Each row was made from one small tree. Brackets hold a mark, then the marks that hang from it, in alphabetical order. Every link used is in the known rows. Write each row's tree.
In the rows, zero is written as 128.
Known rows:
[rimar [dodupe dafis gipon leket]]: [118 137 143 100 138 141 129 161 148 127 147 124  97 103 130 166  78 154
 177  76 152 135 127 116 129 173 148]
[dodupe gipon]: [103 107 145 116 122  99  99 139 145 151 138 109 122 147 123 168 137 124
 109 118 151 131 114 142 189 126 105]
[dodupe dafis gipon leket]: [ 69 143 147 117 180 150 135 163 175 142 188 170 100 139 143 176  97 116
 174  77 159 121 122 146 145 156 142]
[dafis dodupe]: [160 132 134  96 110 101  70 146 131 130 119  85  97 142  96 155 137 160
 157 144 124 111 120  96 189 128 122]
[rimar [leket [dodupe tebopa]]]: [164 129  92  72  87 117 109 127  87  96  99  93 116 161  97 141 156 132
  99 138  88 136 149 111 123 151 133]
[leket [dodupe gipon ruso] rimar]: [137 152  77 157 129 116 100 123 122 163 119 126 120 157 103 149 159 129
  93 136 153 135  82 123 146 139 110]
[dodupe dafis ruso]: [ 82 123 163 132 155 182 135 132 116 111 140 172 139  85 140 125 117 139
 131 121 144  73 118 165 141 123 136]
[dafis [dodupe [dukita kolub] leket rimar tebopa]]: [163 159 105 147 151 138 134 122 170 156 148 131 116 137 131 125 151 110
 169 179  81 115 133  64 107 138 165]
[ruso [dodupe dafis dukita leket]]: [ 96 158 186 141 161 165 116 123 163 157 142 142 135 105  78  97  79 163
 140 107 128 124 136 141 123 130 108]
[tebopa [leket [dodupe dukita gipon ruso] rimar]]: [102 135 114 124 115 113  98 110  93 143  94  99 108 151 120  95 129 123
  90  98 131 144 109 136 133 151 138]
[leket [rimar [dodupe dafis dukita]] tebopa]: [154 145  72 171  61 151  67  99 109 137  45  60 184 130  83  85 138 200
 144 108 160 141 138 102 108 139  95]
[dodupe dafis gipon [leket rimar tebopa]]: [ 80 166  95 151 155 145 115 148 165 152 145 142 134 174 122 153 121 140
 177  71 178 137 113 135 136 148 119]
[kolub [dodupe dafis dukita leket ruso tebopa]]: [ 98 154 125 149 159 183 174 162 131  74 184 154 142  58 131 104  97 104
 163 149 114  95 162 137  88 138 162]
[tebopa [dodupe dafis]]: [137  87 152 120 108 123 113 118 115 128 108 136 124 119 124 156 107 161
 139 120 146 101 110 165  98 140 106]
[tebopa [dodupe dafis dukita rimar ruso] leket]: [111  86 173 134 132 147 169  90  89 127 127 168 116 111 183  81  92 116
 127 102 111  99 103 174  69 128 162]
[dodupe gipon rimar tebopa]: [123 106 109 174 163  92 193 136 167 153 165 135 129 176 176 156 180  51
 131 155 114 132 117 100 138 109 125]
[tebopa [dodupe dukita gipon rimar ruso] leket]: [105  81 168 128 129 106 168  94 100 147 138 152 116 134 182 102 103 101
 106 109 112 123  81 170 109 119 159]
[tebopa [leket rimar]]: [100 128 136 103  94  99  74 106  89 137  59  55 109 154 106  99 162 147
 108 101 128 129 127 131 160 164 105]
[dodupe dukita tebopa]: [105 111 113 171 116 154 131 105 142 134 101  97 186  94 108 101 149 119
 130 176 105 116 165 106 105 130 134]
[ruso [dodupe dafis dukita [rimar [leket tebopa]]]]: [150 140 170 147 129 153 128 103 139 148 132 143 143 144 109  70 106 144
 111 111 111 134 146 138 112  92  95]
[dodupe dafis gipon rimar ruso [tebopa leket]]: [ 66 116 139 173 218 131 252 149 140 118 182 216 116 154 230 124 130  25
 143 107 125 115 110 154 106  99 175]
[rimar [leket [dodupe dafis dukita ruso tebopa]]]: [144 133 102  96 109 165 134 121  95  92 115 144 134 127 118 115 128 124
 108 137  93 123 156 132  96 138 157]
[dafis [dodupe gipon]]: [147 129 135 100 126  82  84 160 150 142 138 107  91 160 115 176 124 138
 154 129 142 130 109 109 203 115 125]
[dodupe dafis dukita gipon leket ruso]: [ 40 147 158 154 197 216 168 138 175 149 207 221 146  76 159 126  70 110
 168 103 149 103 120 162 129 130 184]
[ruso dodupe]: [120 135 182 121 127 101  92 122 133 152 106  91 129 132  66 118 123 169
  96 125 127 127 114 138 172 116  68]
[gipon [dodupe rimar tebopa]]: [158 101  80 140 141 116 154 124 130 101 135 105 117 156 145 171 175 116
 138 153 123 167 132  91 140 102 116]
[dukita [dodupe gipon ruso]]: [128 137 154  96 116  83 126 138 120 138 133 145 143  88 126 144 143 133
 118 163 159 146 100 134 198  95 127]
[ruso [dodupe [dukita kolub] rimar [tebopa leket]]]: [129 137 166 162 148 110 149  91 140 165 101 124 144 139 115  65 132 111
  76 145  88 141 135 127  92 109 100]
[rimar [leket dodupe]]: [169 128 107  58  76 123  80 121  83 102 105  90 104 158  92 139 150 150
  89 125  94 131 143 120 141 153 126]
[kolub [dodupe leket]]: [133 146 133  94 110 124  97 162 117  88 169  77 101 104  94 138 127 142
 137 133 115 105 142 122 152 162 117]
[kolub [dodupe tebopa]]: [142 124 116 123 106 101 125 162 110  76 136  77 127 108 109 132 143 115
 123 159 116 113 158 124 132 135 106]
[gipon [dodupe dafis [dukita kolub] ruso]]: [124 114 119 131 140 186 114 108 123 102 128 174 142  85 143 138 106 157
 108 131 154 152 140 157 118  98 131]

Write each row's tree:
[123 112 130  98 123  81 112 129  96 127 133  90  72 182 142 119 133 102
  88  79 110 138 106 124 135 149 140] : [tebopa [leket [dodupe gipon rimar]]]
[149 125  68 160  93 157  76 115 105 107 119 101 164 147  93  93 105 165
 107  90 134 124 131 118  71 121 130] : [leket [dodupe dafis dukita] tebopa]
[152 132 118  82  98 170 107 117  89 100 122 141 123 125 113 114 120 142
  99 124  99 119 150 139 114 139 151] : [rimar [leket [dodupe dafis dukita ruso]]]
[150 159 124 103  99 120  67 118 120 131 108 104 120 112  99 126 152 152
  73 154 119 114 140 138 111 172  90] : [dukita [kolub [dodupe [leket rimar]]]]
[116 144 141  97 123 155 126 135 110 118 127  92 122  68 104 141 112 177
 154 121 116 103 107  99 146 176 160] : [rimar [dodupe leket ruso]]
[135 114 147 108 117 125 119 155 135 123 124 119 107 105 137 158  83 151
 150  84 163 136 132 129 134 149 127] : [rimar [dodupe dafis gipon]]
[134 127 122 130 126 123 141 172 119  66 147 114 120 104 127 131 119 108
 142 137 132 109 169 140 106 132 110] : [kolub [dodupe dafis tebopa]]
[151 131 138 126 156 105 136 150 150 149 178 148  90 154 155 160 141 107
 152 147 122 109  85 105 200  96 146] : [dafis [dodupe gipon rimar ruso]]
[146 142  74 173  73 138  76 108 123 146  60  75 180 143  95 100 129 186
 143  98 173 154 130 110 119 130  96] : [leket [rimar [dodupe dafis dukita gipon]] tebopa]
[173 131 108 138 139  97 136 144 148 133 137 104 102 162 133 148 167 107
 171 170  98 112 121  68 153 116 137] : [dafis [dodupe rimar tebopa]]
[ 66 119 164 136 177 156 155 153 142 127 170 201 129 109 166 155  99 108
 129 100 169 101 105 184 163 106 139] : [dodupe dafis gipon ruso]
[148 138 108 135  88 111  83 118 131 165  71  71 128 130  97 142 154 166
 134 130 160 144 119 104 160 160  89] : [leket [rimar [dodupe gipon]]]
[119 127 108 100 152 157 112 145 136  93 151 128  96 129 123 184 116 162
 168  97 154 160 136 122 147 134 128] : [gipon [dodupe dafis leket]]
[110 133 163 161 138 120 129 113 147 153 100 103 165 113  71  92 119 145
 108 151 113 136 140 126 127 107  90] : [ruso [dodupe dukita tebopa]]
[148 137 154 153 137 126 157 101 143 152 120 120 150 141 103  82 141 118
 106 159  83 141 146 112 118 100 101] : [ruso [dodupe dukita [rimar leket] tebopa]]
[132 120 129 137 153  94 183 177 131  81 184 140  89 149 183 126 118  52
 137 110 129 132 154 143 108 120 128] : [kolub [dodupe dafis gipon rimar [tebopa leket]]]
[172 129 109 157 133 126 134 126 159 143 138 112 124 140 132 121 152 108
 172 178  93 116 137  66 136 109 149] : [dafis [dodupe dukita rimar tebopa]]
[157 153 135 112 124  82 162  95 100 138  89 162 147  98 161  92 185 100
  70 195 106 140 115 123 100 112 139] : [dukita [dodupe rimar ruso [tebopa leket]] kolub]
[132  79 148 134  97 111 111 105 135 160 121 129 146 118 125 150 103 147
 118 138 143 128 105 159 120 125 114] : [tebopa [dodupe dukita gipon]]
[141 131 137 122 144  69 185 146 139 129 138 165 116 137 180 126 146  72
 151 136 148 166 132 118 126  97 139] : [dukita [dodupe dafis gipon rimar [tebopa leket]]]
[158 147 153  90 112  83  97 124 140 154 103 185 134 102 143 140 128 134
  82 146 173 161 132 160 122 114 101] : [dukita [dodupe dafis gipon] kolub]
[151 122 121  90 100 149 160 141 126  99 103 139 134 109 146 128  84 127
 155 108 123 165 185 123  92 143 162] : [rimar [dodupe dafis dukita gipon tebopa] leket]
[ 77 121 109 139 141  69 151 140 132 138  90  99 128 176 140 142 157  83
 125 119 141 158 126 131 148 137 122] : [dodupe gipon [tebopa [leket rimar]]]
[ 86 148 118 153 132 210 103 116 149 127 146 129 168 104 107  90  94 165
 173  93 129 104 153 122  90 147 153] : [dodupe dafis dukita [leket tebopa]]
[135  97 108 150  77 135  86 101 101 117  90  95 182 135 103 107 113 185
 126 110 141 114 117 146  96 113 107] : [leket [tebopa [dodupe dafis dukita]]]
[144 121  82 155 116 136 114 118 125 126 119  99 144 124  95 119 136 121
 105 151 104 126 139  95  82 142 140] : [leket [dodupe dukita tebopa]]
[117 107 120 134 143 187 125 120 124  94 143 160 139  86 139 143 102 157
 136 124 157 149 141 146 140  94 136] : [gipon [dodupe dafis dukita ruso]]
[168  83 138 107 103  88 142 110 120 150 138 138 108 169 153 166 140 119
 117 136 119 128  94 147 129 124 113] : [tebopa [dodupe gipon [rimar leket]]]
[104 123 123 155 199 151 252 148 145 115 185 232 130 155 218 142 145  34
 144 135 115 118 127 149 112  92 168] : [dodupe dafis gipon [rimar leket] ruso tebopa]
[185 157 122 100 112  96 160  94 102 137  93 174 155  98 153 105 195 107
  71 215  98 141 126 118 103 107 134] : [dukita [dodupe [rimar leket] ruso tebopa] kolub]
